Each row was made from one small tree. Brackets hold a mark, then the marks that hang from it, in the order of their numbers. Every link used is in the known rows. Write each row's tree.
Known rows:
(j592 (j177 (j759 j82))): [ -2 -13  -2  19 -14 -11  13  -2   4  10   6  -2  -3   1   8   4  -5  -5
   0  12   0  -9  -8  26  -6  -5   4  -6   0   5 -25   7  16  -6]
(j759 (j82 j98 j969) (j177 j671)): [ -3   1   3   3  -4  -7  -4  11   0 -12  16  -3  -7  -8   7  15   5 -14
  -1   9   5  -6   4  17  -6 -28  -9  15   4   5   2  -4  10  12]
(j768 (j549 j592)): [ -1   5  -5  -5   1   2   4  -4  -7  -4  -9   2  -6  -8 -14  -1 -16 -11
  -6  -5  -9  -9   8  23  -4  10  13   6   3   3   4   9   5  -1]
(j488 (j98 j82)): [  0  13   4   9  -3  -7 -11 -21   4 -12 -36  -4   9   2  -2   8  10   1
  -1 -13  -3 -13   9  41   2   5   7   1  -4  -9   9  10   2  -8]
(j488 j98 (j462 (j82 j671 j759))): [  4   3   1  -6   8 -13 -45 -10  17 -17 -35 -11  19   6 -10  15  -2  -2
   3  -4  -4  -4   9 -33  13   0 -23  -7   3  -7   8  -3 -12   5]
(j549 (j592 (j177 j671)) j636): [  1  -7  -9  -4  11  -7   7  -9   0   3  13  15 -22   3  -6  -2  -6 -13
  -4   8  -1 -11   8  27  -9  13  11   8   0   7   4   7  26  -7]
(j488 (j462 (j82 j759))): [  5   3  -3  -3   3  -2 -13  -3   3 -15 -16 -14  18   3  -8   2   4  -6
  -1  -3  -6  -4   1 -26   5   1 -13 -11   6   2   3   3  -5   7]
(j488 (j462 j82)): [  5  10  -4  -2   2  -9 -10  -6   7 -10 -11 -12  16   0  -8   5   4  -3
  -5  -2  -2 -12   0  -1   3  -2  -4 -10   6   0   1   8   0   0]
(j462 (j82 j98 (j759 (j177 j671)))): [ -5   0   1  -4   4   2  -5 -11   5 -28  -5 -11   4  -8   4  10   0  -8
   2   4  -6   8   6 -40   1  -9  -9   4   8   6   4  -1   4  16]
(j636 (j177 j592 j759) (j549 j768)): [ -3   0   1 -14  -7  18   9  16   2  -9  28   9 -12  -4  -4  -5  -4 -12
 -10   9   4  42 -28  19   6  16  10  -6 -15  -6   7   7  13  -7]
(j592 (j177 (j759 (j82 j969))) (j549 j768)): [  2 -25  -6  12 -13 -20  15  18  10  25  23   2 -10   7  21 -13  -4  -4
   1   7   6 -12 -10  21  -4  -1  -1   7   9  11 -45   8  12  -7]
(j82 (j98 j488) j671 (j759 (j177 (j592 j549)))): [-13  -7   6  -8   4   1 -23 -12  -1   7   4   4  10  10  15   9  -1   9
  11  -3  -2  16   6 -28   4 -21  -9  -1   6  -2 -14  -9  -9   4]
(j98 j82 j488): [ -1  12   8  17  -9  -7   7 -40  -6  -3 -20  -2   6   3   0   3  13  10
  -3 -14   2  -3  11  37  -3  -2  21  -7  -3  -3   3  15   8 -13]
(j671 (j177 j759)): [  1  -1   5  13  -8   7  25  -1  -6  -2  -1  -3   1 -13  -4 -26   0  15
  -2   5  -1 -11   0   1  -5  10  16  -6  -3  -5   4   1 -12  -2]
(j462 (j82 (j671 j177) j759)): [  1  -1  -1  13   0   2  15 -11  11  -8 -21 -12  15 -11  -3  -9  -2   3
   2  -6  -4   4  19 -65   0  -5 -11  -8  -7   2  11   1 -21   9]
(j488 (j98 (j82 (j759 (j177 j671)) j969)) j462): [  8   1   6  -2  -2  -5 -43   0  -7 -22 -16 -11   6   3   3  -3  15  -1
   5  -1  -1  -9   8  22  10  -6 -23   5  10  -4  15  -3   0   7]
(j759 (j82 (j98 j488) j969) (j177 j592)): [ -7   2   8  -1  -6   3  -9  16  -4  -1  18   4   3   7   4  14   9  -3
   0   6   0  -7  -3   8  -3 -37  -3   2   5   1  -6  -8   9   1]
(j636 (j177 j592 j671 j759)): [  3  -5   3  -8  -6  10   4   0  -6  -9  30   6 -16 -23  -7   2  14  -3
  -6  25  -4  25 -15  23   3   3  13  -8 -15  -3   6   9  12   6]
(j488 j98 (j462 (j82 (j759 (j177 j592 j671))))): [  5  -3   2 -19   6  -2 -52   3   7 -32 -10  -8   6   0  -7  10   8  -7
   3  16 -12  -4   2  -1  12 -12 -16  -2  14  -5   9  -3   1   4]
(j592 (j177 (j759 j82)) (j549 j768)): [ -2 -24  -6  11 -14 -24  11   3  15  20  15   3 -11   6  22  -5  -7  -6
   2   5   2  -9  -9  37  -5   2   8   6   9   8 -48  10  13 -15]
(j592 j549): [ -2  -1  -6   6  -3  -7   9  -5  -4   7  -8  -5   8   0   7  -6   2  -2
   1  -7  -1  -6   0  28  -5   0  14  -2   3  -1 -19  12  -1  -2]
(j671 (j82 (j98 j488) j759) j177): [ -1  10  11  18   0   6  16 -12 -11   4 -34  -7   9   4   8 -33  -1  10
   3 -19  10   7  18 -42   0   6   8  -6  -3 -10  11  -9 -37   3]
(j488 j98 (j462 (j82 j759 (j969 j689)))): [  9   4  -2  -7  12  -3 -37  16  10 -16 -31 -16  22   3  -6  11   2  -1
   1  -3 -10 -11  -7 -28  11   6 -18  -3   7  -4   9 -14  -8  10]
(j98 (j488 (j462 (j82 j671 (j759 j177))))): [  0  -1   5  -1   0 -11 -31 -24   3 -13 -10 -11  16   6  -1  10  -3   6
   3  -3  -1   3   7 -25   8 -17 -11  -8  12   0  -2   2   1  -3]
(j98 j82 (j488 j462)): [  3  14   7  10  -6 -13 -15 -37  -6  -2 -19  -5  11   8   2   4  14  10
  -3 -15   3  -7   7  44   3   0  12  -9   3  -4   2  11   3 -14]
(j549 j592): [ -1   2  -5  -5   3   5   8   1  -5   2 -12   9  -1  -4 -13  -1   3 -10
  -5  -6  -5 -16   8  15  -4   7  13   7  -5  -1  11   7   4   0]
(j462 (j82 j98 j671 (j759 j177))): [ -8   2   1  -2   3   1  -6 -12  13 -12 -10  -9  15   0   4  16  -6  -3
   4  -7  -2   7   9 -65   3 -15 -22   1   2   4   2  -2  -6  13]
(j689 j969): [ -5   7  -8   0   4  -2  18 -10 -11  -7  -2   1   6   2  -8  -3   5   9
   1  -4   0  -5   5  46  -5   5   6  -2  -5   1   6  13   2 -15]
(j549 (j592 (j177 j759)) j636 j768): [  0 -14  -6 -13   6  -5  14   6   9  11  29  23 -27  13 -12  -7 -13  -4
  -6   4   2 -19  -3  13  -6  29   9  14   5   7  -8   4  25 -19]
(j689 (j969 (j82 j98 (j671 (j177 j592)) j759))): [ -6   1  -5   0   7  13   9   1  -3   6   0   9  10  -2   1   2  -2  29
  10  -3  -9   7   4 -16   2   3 -15 -14  -4   1  16 -18 -21  -2]
(j969 (j82 (j98 (j488 j462)) (j759 (j177 j671))) j689): [ -3   0   1  -6  10   4 -33 -12   0 -13 -13  -4   3  -6  13  38 -10  19
   6   0 -17   1 -20  10   6   1   5  -1  16   1   4 -32   5   5]
(j689 (j969 (j82 (j98 j488)))): [ -6  10  -2   3   5  -3   3 -22  -9  -2  -7   5   6   4   1  17  -3  29
   2  -8  -6  -1  -7  32   0   9  10 -12   6   1   4  -6   7 -15]
(j636 j177 (j549 j592)): [ -4   7  -6  -3  -3  14   1   4  -7  -7  -8   5   0  -6   2  -4  -5 -26
  -9 -11   1  38 -12  17   4  11   9   1 -15  -7  21   8  14   3]

Write each row's tree:
[ -1  12   4  10  -1 -12 -16 -27  11  -3 -34  -1   8   2  -1  15   6   3
   0 -14   2 -10  17  26   3  -1  -1   2  -9  -9  10  11  -3  -7] : (j488 (j98 (j82 j671)))
[ -1 -18  -7  -1  -1 -17  16  -1   9  20  31   9 -17  16  11 -14 -15   4
   0   4   5  -9 -12  23  -7  21  10   5  13   7 -40   9  21 -20] : (j592 (j177 j759) (j549 j636 j768))
[  0  -7   2  -8   1  -1  14   4  13  16  31  15 -14   0  -7 -20  -4  16
   1   8   6  -4   4  -8  -4   7   5   3  -3  -1  -8   1 -13 -14] : (j82 (j671 (j177 (j592 (j549 j636 j768)) j759)))
[ -3  -7   1  -8 -10   1  -6   8  15   0  12  17 -19  -4  -3   6 -11 -28
  -8  -2  11  38 -14   8   6   9  -1  14 -18  -3  10   6  13  -5] : (j636 (j177 (j759 (j82 j671))) (j549 j592 j768))
[  2   8  -1  11   0   7  12  -4   0  10 -16  -6  13  -4   3   9  10   3
   4 -15   1   0   9 -16   0  -2 -16   3 -15   4  13   0 -10  10] : (j98 (j82 j671 j759 (j969 j689)))
[ -3   8  10  -9   1   7 -21   1 -14   2  -7  -2   8  18   2  -8   5   1
   6  -5   7   4   4 -18   6 -13  -7  -4  10  -9   0  -7 -17  -1] : (j671 (j82 (j98 (j488 j462)) (j759 (j177 j592))))
[  9  -9 -10   4   4 -23  22   6   4  23  26   4 -25  12  15 -29  -5  -8
  -1   0  18  -6   6  22  -7   9   3  12   8   8 -25  16   8 -12] : (j592 (j177 (j671 (j82 j969))) (j549 j636 j768))
[ -1  11  -3 -10   1  11   6  -2  -7  -9  23   2  -9  -2 -17   5 -16  -9
  -7   4  -7  18  -8  26  -4   9   8  -8  -4  -1   2   7  16  -8] : (j768 (j549 (j636 (j177 j592))))
[ -1   1  -8   4   3  16   8   7   0  -3 -23  -4   9  -8  -1  30  -9  12
   3  -5 -22  -8 -18   5  -2  11   9  -9   0   2   5 -21   0   4] : (j969 (j82 j759) j689)
[  2  -2   5  -9  -1   4  -2  20   5   2  30  10 -17 -17  -6  20  13  -2
  -3  31   0  -1 -16  10  -2  -8   5   5 -11   3   0 -12   3  12] : (j177 j592 j671 (j759 (j82 j98 (j969 j689))))
[  5   6   0  -3   0   5  28  15   1  19   9   8 -11   8  -2 -43   3   3
   0  -7  12  -8  13   7  -7   5  14   4   1  -7  -4   6 -26 -20] : (j671 j82 (j177 (j592 (j549 j636 j768))))
[  8 -17   3 -16  -5  -9   1  25   7   6  59  18 -34  -2 -14  -4   8  -5
  -3  33   8  -3  -9  25  -7  -2   5  10   3   8 -17   3  15  -6] : (j177 (j592 (j549 j636 j768)) j671 (j759 (j82 j969)))
[  4   7   6 -13   1   0  -5 -10  -7   2  20  11 -30  -8 -15  -9 -19 -13
  -7   6   9  23  -4   0   1  25   7  11   0  -2   9   4  10   1] : (j768 (j549 j592 (j636 (j177 (j671 (j82 j98)) j759))))
[ -1 -10 -13  -4   7  -4  18   5  10   8   0  13 -12   5   2  -5  -5 -12
  -5  -9  -5 -20   9  24  -3  15  10  14  -3   6  -7  10  12 -12] : (j549 (j592 j177) j768)
[  6  -5  -2 -18   6   0   8  10   0   4  23  12 -26   8 -10 -20   6 -11
   2   9  10   7  10   8  -4   7   7   8   1   1  -6   9  -9  -8] : (j177 (j592 (j549 j636 j768)) (j671 (j82 j759)))
[ -8   2  -1 -13  12  22  -4  26   1   8  11   1  12   0   7  18  -1   4
   8   0  -5   3  -4 -48   3 -18 -25   8  -7   2   7 -22 -13  18] : (j82 j98 j671 (j759 (j177 j592)) (j969 j689))
[ -6  13  -1   6  10  -5  -8 -24  14  12 -22   3   8  -7   5  49 -15  25
   0 -14  -9  -3 -14   0   2   5  15  -6  -4  -2   2 -21  -1  -3] : (j969 (j82 (j98 j488) j671) j689)
[  1  -5   6   9 -14  10  17  14  -1   1  11   5  -4 -12  -7 -15   7   5
  -1  18  -3  -9   0  11  -7  -9  12  -7  -6  -4   0  -4 -11  -5] : (j671 (j177 j592 (j759 j82)))
[ -1  -6  -1   2  -4  15  11  25 -19 -10   5 -11  10   2  -3 -11   4  -3
   3   0  -4  -6   1 -22  -2 -12 -16   1   5   4   5  -4   2  14] : (j82 (j759 j177) j969)
[  1  10  -7   4   8   0  14   9   5  13  -5  -4   8  -8  -4  14  -1   5
  -2  -6   2 -10   0  -8  -2  -4  -3   3 -16   1   8  -3  -8   6] : (j82 j671 (j969 j689))
[ -4  12   4   5   4 -10   0 -27  10 -12 -19  -6  12  -1  -1  14   1   5
  -7  -7  -1   1   3 -28   1   0  12  -8   2   0  -1   3   4   1] : (j462 (j82 (j98 j488)))
[  3  -1  -3  -5  -4  18   8  37 -17  19   2  -7   7   5  10 -20   9  -4
   8  -2   2  -1  -4 -11  -1 -17  -8   6   7  -1  -9  -6 -17   5] : (j671 (j82 (j759 (j177 (j592 j549))) (j969 j689)))
[  6   7   0   8  -6  11  10  11 -17 -10  -3 -11  -6 -10   6 -23   1 -25
  -5  -1  17  54  -7 -11   6   5  -6  -5 -17  -6  24   8  -3  17] : (j636 (j177 (j671 (j82 j759 j969))) j549)
[  1   2   6   7  -7   6 -16   4  -9 -15 -23  -9  12   5   4  -3  12   1
   5 -10  -4 -10   8   5   4  -7 -15   5   5  -4  12  -1   2   5] : (j488 (j98 (j82 (j759 j177) j969)))
[  5   3   1   7   0  -2  14  -8 -11  -8 -14  -7  -9  -7  -8 -13   6 -10
   1   4   9   5  16   1  -2   3   5   1  -8  -2  12  12 -13   7] : (j177 (j671 (j82 j759)))
[  1  -2  -5 -10   4  15   0  22   7  -3   8  -8  14  -6  -2  14   3   0
   3   6 -10   1  -1 -55   3 -24 -22   1  -1   7   6  -7  -3  13] : (j462 (j82 j671 (j759 (j177 j592)) (j969 j689)))
[  2 -18  -3  13 -12 -17   9  13   0  28  31   3  -8  13  13 -11  -7  -3
   3  13   7  -7 -15  16 -10  -2  -4  -2  13   9 -40   4  23  -6] : (j592 (j177 (j759 (j82 j969))) (j549 j636))
[  1  -8   4   4  -1 -13  -2 -20  -4  20   0  12 -21  -4  10 -14  -1   0
  -2   8  10  -1   6   2   1  10  17   6   2   0  -6   7   7  -1] : (j549 (j592 (j177 (j671 (j82 (j98 j488))) j759)))
[  2   8  10   1  -1   2 -14   9 -19   8  -9 -10  12  17   5 -19   4   4
   4 -12  14   0   5 -37   6 -10 -18  -1  13  -6   3  -8 -18   9] : (j671 (j82 (j98 (j488 j462)) (j759 j177) j969))
[ -6   5  -6   2  10  15   3   3   4   0 -24  -2  12  -6   5  36 -11  14
   4 -10 -19  -4 -20 -13   0  15   5  -6   0   2   5 -30  -4   9] : (j969 (j82 j98 j759) j689)
[  5  -2   5   5  -5  11  21  21  -3  18  23   3   1 -13  -9 -25   7  18
  -2  13   4  -8   5 -33  -1  -7  -8  -9 -12  -1  10  -2 -20   8] : (j82 (j671 (j177 j592 j759)) j969)
[ -2   3   7   6   6   6   4   1 -13  -2 -10  -4  12   6  -1  -3   3   9
   0  -9   1   5   1 -49   2   5  -5  -8  -1   0   5 -11  -7  17] : (j82 (j98 j488) j759 j969)
